Each row was made from one small tree. The marks that hang from a mark follow it in brackets, in the order of their numbers. Every link used is in the known rows. Write each row's tree.
Known rows
Z775{Z725 Z874}: [ 1.53 -0.24  0.12  0.83  3.69  1.12 -0.25 -1.87  2.12 -2.03  1.37 -3.31
  1.56  0.06 -2.11  2.83  0.79 -0.39  0.64  2.28  0.13 -1.81 -0.85 -1.11]
Z682{Z95 Z636{Z725 Z732} Z775}: [ 0.34  2.88 -0.86 -0.53  4.64  1.48 -1.58 -0.82  1.66 -1.79  2.02  0.11
 -1.67  1.40  0.57  3.37  2.66  0.33  2.64  2.11 -0.73 -1.09 -2.17 -3.14]
Z732{Z636}: [-0.14  2.08 -0.34  0.43  1.75  1.29  0.17 -2.37  1.83 -1.23  0.08 -2.08
  0.47  0.38 -1.22  2.59  0.97 -0.02 -0.16  1.57  0.47 -1.74 -1.11 -1.85]
Z725{Z775{Z874}}: [ 0.70  0.72 -0.02  0.82  2.76 -0.06  0.84 -2.65  1.24 -2.00  1.57 -2.57
  0.91  0.26 -0.73  3.29  0.60  0.38  1.31  2.53  0.00 -2.12 -0.66 -1.94]
Z95{Z725{Z775{Z874{Z636{Z682 Z732}}}}}: [ 1.57 -0.96  0.15 -0.57  4.43  0.97  0.94 -2.31 -0.63 -2.77 -1.44 -3.49
  2.22 -1.07 -1.26  2.32  0.37  0.63  3.58  1.40 -0.43 -4.21 -1.94 -2.52]
Z874{Z636}: [ 0.91  1.52 -0.93  0.73  2.70  0.09  0.58 -1.25  0.95 -1.71  0.30 -0.99
  0.64  0.61 -1.09  3.28  0.73 -1.26  0.24  2.54  0.26 -2.10 -1.13 -1.52]
Z874{Z636 Z775{Z725}}: [ 1.36 -0.46 -1.54  0.79  3.13  1.13  0.42 -0.36  1.60 -2.21  1.06 -2.28
  2.01  1.30 -2.10  2.16  0.40 -1.43  1.37  2.35  0.02 -1.85 -1.99 -1.64]
Z874{Z636{Z725{Z775}}}: [ 0.79  0.09 -1.72  0.07  3.28  0.38  0.29 -1.70 -0.12 -2.03  1.15 -1.80
 -0.14  0.92 -1.54  2.78  1.27  0.15  0.91  2.72 -0.04 -2.78 -1.40 -1.90]
Z775{Z725 Z874{Z95 Z636}}: [ 1.12 -0.43 -0.21  0.84  4.94  1.30  1.17 -0.50  1.19 -1.51  0.09 -2.66
  1.82  0.27 -2.39  2.25  0.48 -0.69  0.72  1.50 -0.63 -1.89 -1.37 -0.87]
Z636{Z682{Z95 Z775} Z725 Z732 Z874}: [ 0.12  1.91  0.12 -1.45  5.65  2.15 -2.42 -2.32  0.31 -1.65  1.40 -1.00
 -1.04  2.01 -0.76  3.70  5.15  1.30  2.97  1.92 -1.13 -2.61 -2.53 -2.77]
Z163{Z732{Z636{Z682 Z725}}}: [-0.58  0.83 -0.20 -0.77  2.77  2.96 -1.34 -3.45  0.56 -2.39 -1.17 -3.21
 -1.04 -0.06 -3.86  3.21  2.13  0.54  2.03  0.60 -0.79 -3.39 -1.81 -2.45]
Z874{Z95 Z636{Z682{Z775} Z725 Z732}}: [ 1.26  0.70 -0.37 -0.76  5.53  2.20  0.32 -1.02 -0.76 -2.16 -0.28 -1.01
 -0.14  1.14 -2.27  3.26  2.90  0.78  3.22  0.92 -1.96 -2.16 -2.12 -1.91]
Z775{Z725 Z874{Z95 Z636{Z682}}}: [ 1.78 -0.75 -0.20  0.22  5.42  2.28  0.82 -1.36  0.91 -2.56 -0.80 -2.94
  1.51 -0.37 -2.61  2.49  1.08 -0.21  1.86  1.05 -1.18 -2.46 -1.77 -0.73]
Z163{Z732}: [-0.77  1.24 -0.02  1.03  1.48  0.20 -0.21 -2.26  1.17 -1.94  0.06 -1.77
 -0.11  0.82 -2.92  3.78  0.61 -1.22  1.59  1.29 -0.57 -1.87 -0.73 -2.17]
Z95{Z725{Z775}}: [-0.28 -0.04 -0.74  1.10  2.01 -0.07  0.71 -1.96  0.53 -1.55  0.69 -2.21
  1.23  0.88 -0.90  2.09  0.00 -0.41  1.54  1.49  0.43 -1.39 -0.96 -2.28]
Z636{Z725 Z874{Z775}}: [-0.62  0.87  0.28  0.08  3.61  0.31 -0.75 -0.75  0.83 -1.20  1.71 -2.15
 -0.11  2.28 -1.69  3.17  3.87 -0.24  1.28  2.46 -0.29 -2.18 -2.13 -3.02]
Z163{Z732{Z636{Z682 Z725 Z874}}}: [-2.15  1.22  0.52 -1.36  3.45  2.38 -1.64 -3.40  0.08 -2.39 -0.94 -3.10
 -1.07  0.34 -4.06  3.60  3.66  0.61  1.56  0.30 -0.46 -4.19 -2.04 -3.18]
Z95{Z725{Z775{Z874{Z636}}}}: [ 0.58 -0.29 -0.78  0.75  4.04 -0.11  1.46 -1.81  0.40 -1.59  0.51 -2.58
  2.10 -0.33 -0.41  2.20 -0.35 -0.44  1.39  2.03  0.85 -2.89 -1.24 -1.98]
Z874{Z775{Z725}}: [ 1.00 -0.37 -0.80  1.06  2.45  1.17  0.02 -0.73  2.17 -1.97  1.45 -2.78
  1.66  1.71 -2.18  2.18  0.81 -0.95  1.65  2.04 -0.19 -0.94 -1.69 -1.74]
Z874{Z636{Z682} Z775{Z725}}: [ 2.00 -0.73 -1.41  0.14  3.64  2.07  0.17 -1.14  1.20 -3.29  0.06 -2.48
  1.70  0.65 -2.46  2.42  1.09 -0.96  2.51  1.88 -0.55 -2.38 -2.45 -1.56]
Z725{Z775{Z874{Z95 Z636{Z732}}}}: [ 0.67 -0.06  0.44  0.33  3.79  0.19  2.14 -1.18 -0.37 -1.69 -0.78 -2.63
  1.41  0.16 -1.61  2.45  0.39  0.80  2.43  1.29 -1.50 -2.81 -1.52 -2.26]
Z732{Z636{Z874{Z95}}}: [-2.48  2.16  0.74  0.18  2.71  0.95  0.60 -1.41  0.88 -0.63 -0.42 -1.79
  0.39  1.31 -1.58  2.51  2.47  0.21 -0.36  0.26 -0.46 -1.66 -1.57 -2.76]
Z874{Z95 Z636{Z682} Z775{Z725}}: [ 1.27 -0.85 -1.03  0.37  4.16  2.35  1.14 -0.30  0.87 -2.52 -0.74 -2.30
  1.53  1.27 -2.67  1.87  1.05 -0.74  2.74  0.67 -1.66 -1.55 -2.66 -1.48]
Z95{Z725{Z775{Z874}}}: [ 0.25 -0.24  0.05  0.99  3.30  0.04  0.91 -2.26  0.85 -1.43  0.94 -3.02
  1.71  0.02 -0.52  2.22 -0.01  0.03  1.63  1.65  0.50 -2.04 -0.91 -2.08]

Which tree is each row?
[ 0.27  0.66  0.57  0.67  5.93  0.69  1.69 -0.35  0.05 -0.87  0.03 -1.58
  2.38  0.40 -0.73  2.28  0.66 -0.29  2.57  0.64 -0.55 -1.66 -1.63 -1.99] -> Z682{Z775{Z874{Z95{Z725} Z636{Z732}}}}
[-0.86  2.14  0.33 -0.98  4.19  0.75 -1.48  0.16  1.28 -1.36  0.69 -1.35
 -1.34  2.10 -0.11  2.89  4.00  0.19  2.76  2.07 -1.10 -2.49 -3.40 -4.44] -> Z682{Z95 Z636{Z725 Z732 Z874{Z775}}}
[-1.33 -0.16  0.86 -0.51  3.36  0.11  0.22 -1.11 -1.10 -1.41 -0.06 -2.75
 -0.46  2.06 -2.67  2.77  3.36  1.41  2.13  0.82 -1.85 -2.39 -1.70 -3.59] -> Z636{Z725{Z775} Z732 Z874{Z95}}
[-0.47 -0.08  0.05 -0.81  3.66  2.75 -0.50 -4.27  0.33 -2.95 -0.34 -4.28
 -0.47 -0.82 -3.30  3.14  1.61  1.67  2.75  0.91 -0.73 -4.39 -1.65 -2.61] -> Z163{Z732{Z636{Z682 Z725{Z775{Z874}}}}}
[ 0.97 -0.27 -0.21 -0.15  2.28  0.46 -0.42 -1.85 -0.24 -1.93  0.41 -3.02
 -0.23  1.14 -2.22  2.81  1.76  1.17  2.27  2.23 -0.92 -2.60 -1.31 -2.77] -> Z636{Z725{Z775} Z732}
[-0.92 -0.23 -0.40  1.30  2.53  0.14  1.73 -1.20  0.10 -0.89 -0.09 -2.10
  0.96  1.49 -1.06  1.46  0.03 -0.22  1.73  0.25 -0.79 -0.58 -1.12 -2.22] -> Z874{Z95{Z725{Z775}}}
[ 0.91  1.21 -0.33 -0.69  3.21  2.89 -0.97 -2.81  0.91 -1.84 -0.53 -2.88
 -0.74  0.10 -2.11  2.75  2.71  0.95  1.03  1.68 -0.30 -2.70 -1.74 -1.87] -> Z732{Z636{Z682 Z725}}
[ 2.24  0.48 -0.19 -0.45  5.80  3.10 -1.55 -2.62  1.95 -2.31  1.49 -2.36
  1.10  0.55 -0.92  2.91  2.24  0.98  3.58  1.92 -0.91 -2.14 -1.98 -1.34] -> Z636{Z682{Z95 Z775{Z725 Z874}} Z732}
[ 1.06 -0.04 -0.24  0.38  3.85  0.53  0.01 -2.43  0.75 -1.74  1.91 -3.09
 -0.16  0.34 -1.38  3.12  1.72  1.02  1.32  2.84 -0.18 -2.59 -0.86 -1.93] -> Z636{Z725{Z775{Z874}}}
[ 2.05  0.86 -0.04 -0.61  2.96  1.22  0.17 -1.75 -0.04 -2.72 -1.72 -1.99
  0.81 -0.11 -2.00  3.46  1.49 -0.11  2.45  1.80 -1.00 -3.34 -1.83 -2.08] -> Z874{Z636{Z682 Z732}}
[ 0.28  0.96 -0.60  1.27  3.22  0.45  2.07  0.21  0.85 -0.84 -0.15 -1.14
  0.95  1.86 -1.14  2.14  0.86 -1.11  1.59  1.45 -1.21 -1.10 -2.07 -1.86] -> Z874{Z95 Z636 Z775}
[ 1.78 -0.29 -0.58  0.48  4.38  1.09  0.15 -1.38  1.65 -2.18  0.86 -2.80
  2.01 -0.36 -2.07  2.82  0.45 -0.90  0.47  2.55  0.50 -2.80 -1.19 -0.97] -> Z775{Z725 Z874{Z636}}
[-1.17  1.34 -0.92 -1.52  4.10  2.65 -1.59 -3.60  0.51 -1.61  0.35 -2.38
 -1.23  1.24 -0.74  2.38  4.05  1.99  1.31  1.68 -0.47 -3.67 -2.60 -2.96] -> Z732{Z636{Z682{Z95} Z725{Z775} Z874}}
[-0.98  0.48  0.54 -0.60  2.94  0.50 -0.47  0.30  1.56 -3.54  0.73 -2.46
  1.14  1.16 -2.06  3.09  1.98 -0.73  2.62  1.00 -0.66 -2.21 -2.68 -4.40] -> Z682{Z636{Z732 Z874{Z775{Z725}}}}
[ 1.68 -0.80 -0.77  0.18  3.01  1.07  0.31 -0.06  0.97 -2.36 -0.10 -3.01
  2.31  1.14 -2.67  2.09  0.62 -0.85  2.47  2.01 -0.63 -2.53 -2.36 -2.33] -> Z874{Z636{Z732} Z775{Z725}}
[-0.23  2.44 -0.66 -0.82  5.75  2.05 -2.17 -2.50  0.91 -1.54  2.38 -0.27
 -1.35  2.18 -0.18  3.80  5.07  0.71  1.99  2.14 -0.43 -1.98 -2.20 -2.11] -> Z636{Z682{Z95 Z775} Z725 Z874}
[ 2.07  0.40  0.22 -0.45  5.59  1.94 -0.30 -1.77  0.53 -0.90 -1.97 -2.70
  1.34 -0.52 -0.18  1.99  1.56  0.07  3.14  1.86 -0.50 -3.80 -2.66 -1.91] -> Z775{Z874{Z636{Z682{Z95{Z725}} Z732}}}
[-0.34  1.36 -1.08 -0.46  5.18  2.38 -2.00 -2.54  1.81 -2.38  2.56 -0.74
  0.38  1.97 -0.85  3.47  3.56  0.01  1.99  1.53 -0.26 -1.58 -2.01 -1.77] -> Z636{Z682{Z95 Z775{Z725}} Z874}
[ 1.40  2.56 -0.38  0.34  5.50  2.17 -0.68 -3.11  2.21 -1.57  2.18 -0.63
 -0.11  0.54  0.89  3.70  2.52  0.44  2.46  2.45 -0.43 -1.57 -1.42 -0.94] -> Z636{Z682{Z95 Z775{Z874}}}
[ 1.19  2.09 -1.39  0.06  4.10  1.37  0.32 -2.25  0.82 -3.06  1.30  0.04
  0.57  0.49 -0.58  4.14  1.52 -0.66  1.88  1.92 -0.04 -1.89 -1.41 -1.31] -> Z874{Z636{Z682{Z775}}}
[-0.53  2.70 -0.67  0.21  4.14  1.00 -0.62 -0.60  1.79 -1.47  1.20  0.14
  0.18  1.07  1.43  2.52  0.96 -0.52  2.89  1.15 -0.05 -0.61 -2.22 -3.21] -> Z682{Z95{Z725} Z636{Z732} Z775}
[-2.66  0.10  0.40  0.71  3.09 -0.41  1.38 -1.28 -0.36 -0.99  0.16 -1.97
  1.02  1.80 -1.28  1.96  1.42 -0.14  1.36  0.08 -0.45 -1.25 -1.38 -3.11] -> Z636{Z874{Z95{Z725{Z775}}}}
[-2.82  0.98  0.90 -1.03  3.89  2.56 -0.61 -2.71 -0.31 -1.78 -1.71 -2.98
 -1.17  0.89 -4.33  3.07  3.68  0.83  1.79 -0.83 -1.67 -3.25 -2.25 -3.22] -> Z163{Z732{Z636{Z682 Z725 Z874{Z95}}}}
[ 2.41 -0.15 -0.16 -0.85  4.12  1.82 -0.27 -0.85 -0.20 -2.39 -1.08 -2.69
  0.37  0.83 -2.31  2.84  2.77  0.30  3.55  2.35 -1.49 -3.54 -2.91 -2.53] -> Z874{Z636{Z682 Z725 Z732} Z775}
[-0.76  0.22 -0.10 -0.79  3.32  2.74 -0.67 -2.15  1.64 -2.94  0.23 -3.52
  1.64  0.97 -2.59  2.29  2.74  0.18  1.64  0.61 -0.08 -2.74 -2.67 -2.78] -> Z732{Z636{Z682 Z874{Z775{Z725}}}}
[-0.87  1.54 -0.02 -0.24  1.70  2.39 -0.41 -3.63  1.02 -2.66 -1.44 -2.60
 -0.18 -0.30 -3.12  3.29  0.94 -0.03  1.85  0.22 -0.65 -3.05 -1.55 -2.37] -> Z163{Z732{Z636{Z682}}}
[ 0.45  2.45 -0.90 -0.19  2.89  2.96 -0.89 -3.22  2.01 -0.98 -0.75 -1.79
 -0.59  0.46 -0.12  2.24  2.04  0.63  1.04  1.68 -0.30 -2.18 -2.11 -1.63] -> Z732{Z636{Z682{Z95}}}
[-1.82  2.11 -1.11  0.03  4.04  3.28 -1.14 -3.47  1.46 -1.33 -0.01 -1.27
  0.25  0.71 -0.96  2.23  1.10 -0.11  2.97 -0.19 -0.02 -1.93 -2.19 -2.24] -> Z163{Z732{Z636{Z682{Z95{Z725} Z775}}}}
[ 0.65  0.83  0.53 -1.21  4.69  1.97 -1.91 -1.43  0.43 -1.10 -0.25 -2.50
 -0.81  2.25 -1.30  2.63  5.10  1.06  3.58  2.23 -1.75 -3.35 -3.39 -3.34] -> Z636{Z682{Z95} Z725 Z732 Z874{Z775}}
[ 0.14 -0.04 -1.32  0.39  3.71  0.58  1.29 -0.92 -0.56 -1.42  0.38 -1.69
 -0.38  1.52 -1.85  2.24  1.26  0.30  1.23  1.72 -1.16 -1.87 -1.53 -1.85] -> Z874{Z95 Z636{Z725{Z775}}}
[ 0.97  0.61 -0.86  0.59  3.51 -0.12  1.32 -2.15  0.72 -2.36  1.10 -2.05
  1.28 -0.22 -0.61  3.17  0.17  0.00  1.04  2.68  0.26 -3.02 -1.03 -1.73] -> Z725{Z775{Z874{Z636}}}
[-0.02  1.16 -0.12  1.23  6.02  0.71  1.83 -0.62  0.73 -0.77  1.08 -0.82
  2.10  0.57 -0.18  2.44  0.41 -0.83  1.50  0.82  0.11 -1.00 -1.35 -1.29] -> Z682{Z775{Z874{Z95{Z725} Z636}}}
